What can hang from each mark:
soti: zezi
rutet: soti
sisoda: gomel
guvovu: rutet sisoda tezi zezi
tezi: guvovu
gomel: rutet tezi zezi
zezi: soti

Each row was made from one small tree. The marks that hang from a mark follow it in brackets, in alphabetical order. Every link used is in the known rows. Write each row's tree.
Known rows:
tezi(guvovu(sisoda(gomel))): [-3.323 -3.324  3.712  0.203  0.241 -0.539  4.052  1.035 -2.661 -0.930
 -1.071 -0.175 -3.668  1.114 -1.574  1.279  0.162  0.544]
rutet(soti): [-3.089 -1.495  3.181  0.252 -1.025 -0.716  0.744  1.168  0.491 -2.509
 -1.034 -0.406 -0.354  0.360 -0.715  1.198  0.860 -1.691]
guvovu(sisoda(gomel) tezi zezi(soti)): [-2.396 -1.588  5.321  3.732 -0.337  0.921  3.792  0.663 -1.252  1.227
  1.485 -4.085 -0.322 -0.378  0.178  1.444  0.577 -0.222]
sisoda(gomel(rutet(soti) tezi zezi)): [-1.914  0.329  4.814  0.902 -0.843 -0.482 -1.075  1.514  1.620 -2.330
  0.702 -2.604 -1.297  3.190 -2.712  0.867  2.320 -2.272]
tezi(guvovu(rutet(soti) sisoda(gomel))): [-5.459 -3.424  3.859  2.184  0.737  0.129  1.721  0.854 -0.137 -0.502
 -2.618  0.047 -3.224 -0.147 -3.236  2.367  1.014 -1.302]
tezi(guvovu): [-1.998 -2.646  2.162 -0.470  0.109 -1.279  1.970  0.180 -1.430 -2.267
 -0.660 -0.611 -1.140 -0.027 -1.966  1.029 -0.467 -0.207]
guvovu(rutet sisoda zezi(soti)): [-2.783 -0.689  4.456  4.087  0.190  0.950  0.368 -0.673 -0.457  0.632
  0.824 -2.089  0.448 -1.670 -2.168  1.700  0.803 -1.988]
tezi(guvovu(sisoda(gomel(rutet)))): [-2.559 -2.253  2.701  1.163  0.052  0.241  2.756  0.780 -1.446 -0.833
 -0.882 -0.960 -3.220  0.928 -3.001  1.239  0.726 -0.670]
sisoda(gomel(zezi)): [-0.579 -0.308  3.910  0.437 -0.127  0.246  1.311  2.243 -3.105 -1.213
 -0.113 -1.959 -1.921  1.980 -0.627  0.588  0.857 -0.411]
gomel(rutet(soti) tezi(guvovu(sisoda)) zezi): [-2.043 -0.032  4.575 -1.342 -1.105 -2.918 -0.400  0.725  0.270 -1.796
  1.470 -0.458 -2.951 -0.055 -3.739  0.741  2.804 -0.768]
sisoda(gomel(rutet(soti) tezi)): [-3.573 -1.253  4.121  1.689 -0.945  0.063  0.287  0.399  3.343 -2.677
 -0.032 -2.556 -0.552  3.733 -2.532  1.256  1.180 -2.636]
tezi(guvovu(rutet(soti(zezi)) sisoda)): [-3.328 -1.176  3.586  0.785 -0.109 -0.747 -0.317  0.348 -2.592 -0.902
 -1.693 -0.197 -3.142 -1.397 -2.843  1.782  1.388 -1.884]
tezi(guvovu(rutet zezi(soti))): [-3.068 -3.024  3.228  4.203  1.860  0.598 -0.734 -1.472  0.754 -0.971
  0.265 -2.773  1.252 -1.610 -3.706  2.004 -0.220 -1.824]
gomel(tezi zezi): [-0.075  1.156  4.348 -1.580 -1.423 -2.162  0.407  0.658 -1.433 -1.912
  2.292 -1.801 -0.941  1.893 -1.176  0.270  0.724 -0.348]
zezi(soti): [-0.314 -0.592  2.430  2.006  0.096 -0.233  0.933  0.684 -0.505 -1.792
  0.184 -2.723  1.542  0.594 -1.553  1.603  0.290 -1.672]
sisoda(gomel(rutet tezi(guvovu) zezi(soti))): [ 0.243 -0.717  3.857  2.317  1.315 -0.706 -0.662  0.605  0.608 -2.043
  1.714 -4.596 -0.356  2.728 -4.714  1.513  1.407 -1.244]
soti(zezi): [-0.265  0.518  2.947 -0.322 -1.064 -0.144  0.537  0.792 -3.860 -2.089
 -0.220 -1.968 -1.059  1.253 -0.238  0.476  0.143 -1.490]

Which tree is each row?
[-5.975 -4.363  5.035  2.309  0.255  0.709  1.384  0.440  1.111 -1.188
 -0.734 -0.469 -3.081 -0.189 -2.166  0.929  1.711 -0.888]	tezi(guvovu(sisoda(gomel(rutet(soti))) zezi))
[-2.217 -0.927  3.561 -0.249 -0.679 -1.473 -1.482 -0.431  0.793 -3.514
  0.389 -2.350 -1.255  1.729 -3.447  0.900  1.240 -2.290]	gomel(rutet(soti(zezi)) tezi(guvovu))
[-1.569  1.013  3.818  0.181 -1.772 -0.726 -1.693  0.063  0.849 -3.111
  0.739 -2.710 -0.407  2.496 -2.246  0.708  1.591 -3.159]	gomel(rutet(soti(zezi)) tezi)
[-4.529 -2.803  4.117  1.613  0.186 -0.175  1.444 -1.129 -1.356  0.072
  0.030  0.103 -2.227 -2.316 -2.573  1.027 -0.035 -0.489]	tezi(guvovu(rutet sisoda zezi))
[-2.883  0.448  4.356  2.447 -1.332  0.802  1.496  1.369 -2.945  1.282
 -1.426 -2.933 -2.422 -0.206 -0.911  2.121  1.310 -2.237]	guvovu(rutet(soti(zezi)) sisoda(gomel) tezi)
[ 2.143  2.056  2.202  2.171 -0.057  0.029 -1.692  1.495 -1.129 -1.408
  1.230 -3.692  1.254 -0.024 -3.028  1.105  2.160 -2.444]	gomel(rutet zezi(soti))
[-0.829 -1.008  4.431  3.186  1.942 -0.655 -0.806 -0.009  0.012 -1.047
  0.877 -4.205 -0.311  2.047 -4.969  2.468  0.647 -1.356]	sisoda(gomel(tezi(guvovu(rutet)) zezi(soti)))
[-2.474 -0.087  4.544  1.411 -1.101  0.511 -0.929  0.670  0.824 -2.832
  0.039 -3.512 -1.288  4.253 -2.141  0.977  1.405 -3.177]	sisoda(gomel(rutet(soti(zezi)) tezi))
[-1.307  0.829  4.242  1.774 -0.290  0.507  1.158  1.765 -3.692  1.021
 -0.485 -1.076 -3.098  0.455 -2.024  1.308  1.416 -1.124]	guvovu(rutet sisoda(gomel(zezi)))
[-2.668 -0.449  3.147  2.635 -1.106  0.637  1.269 -1.066 -0.430  0.806
  0.883 -3.122  1.081 -2.213 -1.091  1.110 -0.597 -1.730]	guvovu(rutet tezi zezi)
[-3.148 -3.451  4.805  3.945  1.404  0.605  0.092 -1.363  3.035 -2.308
  1.852 -4.490  0.599  2.630 -3.893  1.399  0.154 -1.416]	sisoda(gomel(rutet tezi(guvovu(zezi(soti)))))
[-3.146 -0.386  5.091 -0.486 -0.457 -2.758 -0.525  0.220 -0.272 -0.763
  0.633 -0.017 -3.021 -0.725 -3.916  1.558  2.026 -0.781]	gomel(tezi(guvovu(rutet(soti) sisoda)) zezi)
[ 0.722  2.206  3.345 -0.608 -1.490 -1.419 -0.831  0.363 -0.377 -1.944
  2.347 -2.572 -0.435  1.774 -2.732  0.118  1.355 -1.635]	gomel(rutet tezi zezi)
[ 0.220  0.761  2.874  1.387 -0.270  0.927  0.110  1.949 -1.915 -1.081
  0.014 -2.564 -1.439  1.736 -2.116  0.492  1.544 -1.772]	sisoda(gomel(rutet zezi))
[-1.535  0.032  3.572  1.626 -0.293  0.737 -0.969  2.544 -0.073 -1.691
 -0.737 -2.046 -1.441  1.397 -2.129  0.804  2.631 -2.342]	sisoda(gomel(rutet(soti) zezi))
[-3.810 -0.880  4.372  1.949 -0.972  0.742  1.290 -0.665 -1.344  0.478
  0.385 -0.266 -1.391 -1.498 -1.304  0.801  0.283 -1.344]	guvovu(rutet sisoda zezi)
[-2.004  0.139  4.080  4.140 -0.548  0.516  1.727 -0.734 -0.787  2.070
  1.560 -3.746  1.121 -2.986 -1.556  1.924  0.566 -1.694]	guvovu(rutet sisoda tezi zezi(soti))
[-2.676 -0.101  2.131  1.971 -1.252 -0.355  0.683  0.400  0.741  0.028
 -0.979 -2.455  0.978 -1.868 -1.963  2.059  0.507 -2.600]	guvovu(rutet(soti) tezi)
[-1.730 -0.589  4.327  4.603 -0.483  1.642  2.592  0.458 -0.100  1.317
  1.644 -4.900  0.167 -0.468 -1.307  1.313  1.173 -1.552]	guvovu(sisoda(gomel(rutet)) tezi zezi(soti))
[-0.108  1.043  4.406  0.018 -1.490 -0.668  3.817  2.498 -4.495  1.477
  0.890 -2.515 -2.939 -0.159  0.266  0.839  1.286  0.562]	guvovu(sisoda(gomel(zezi)) tezi)
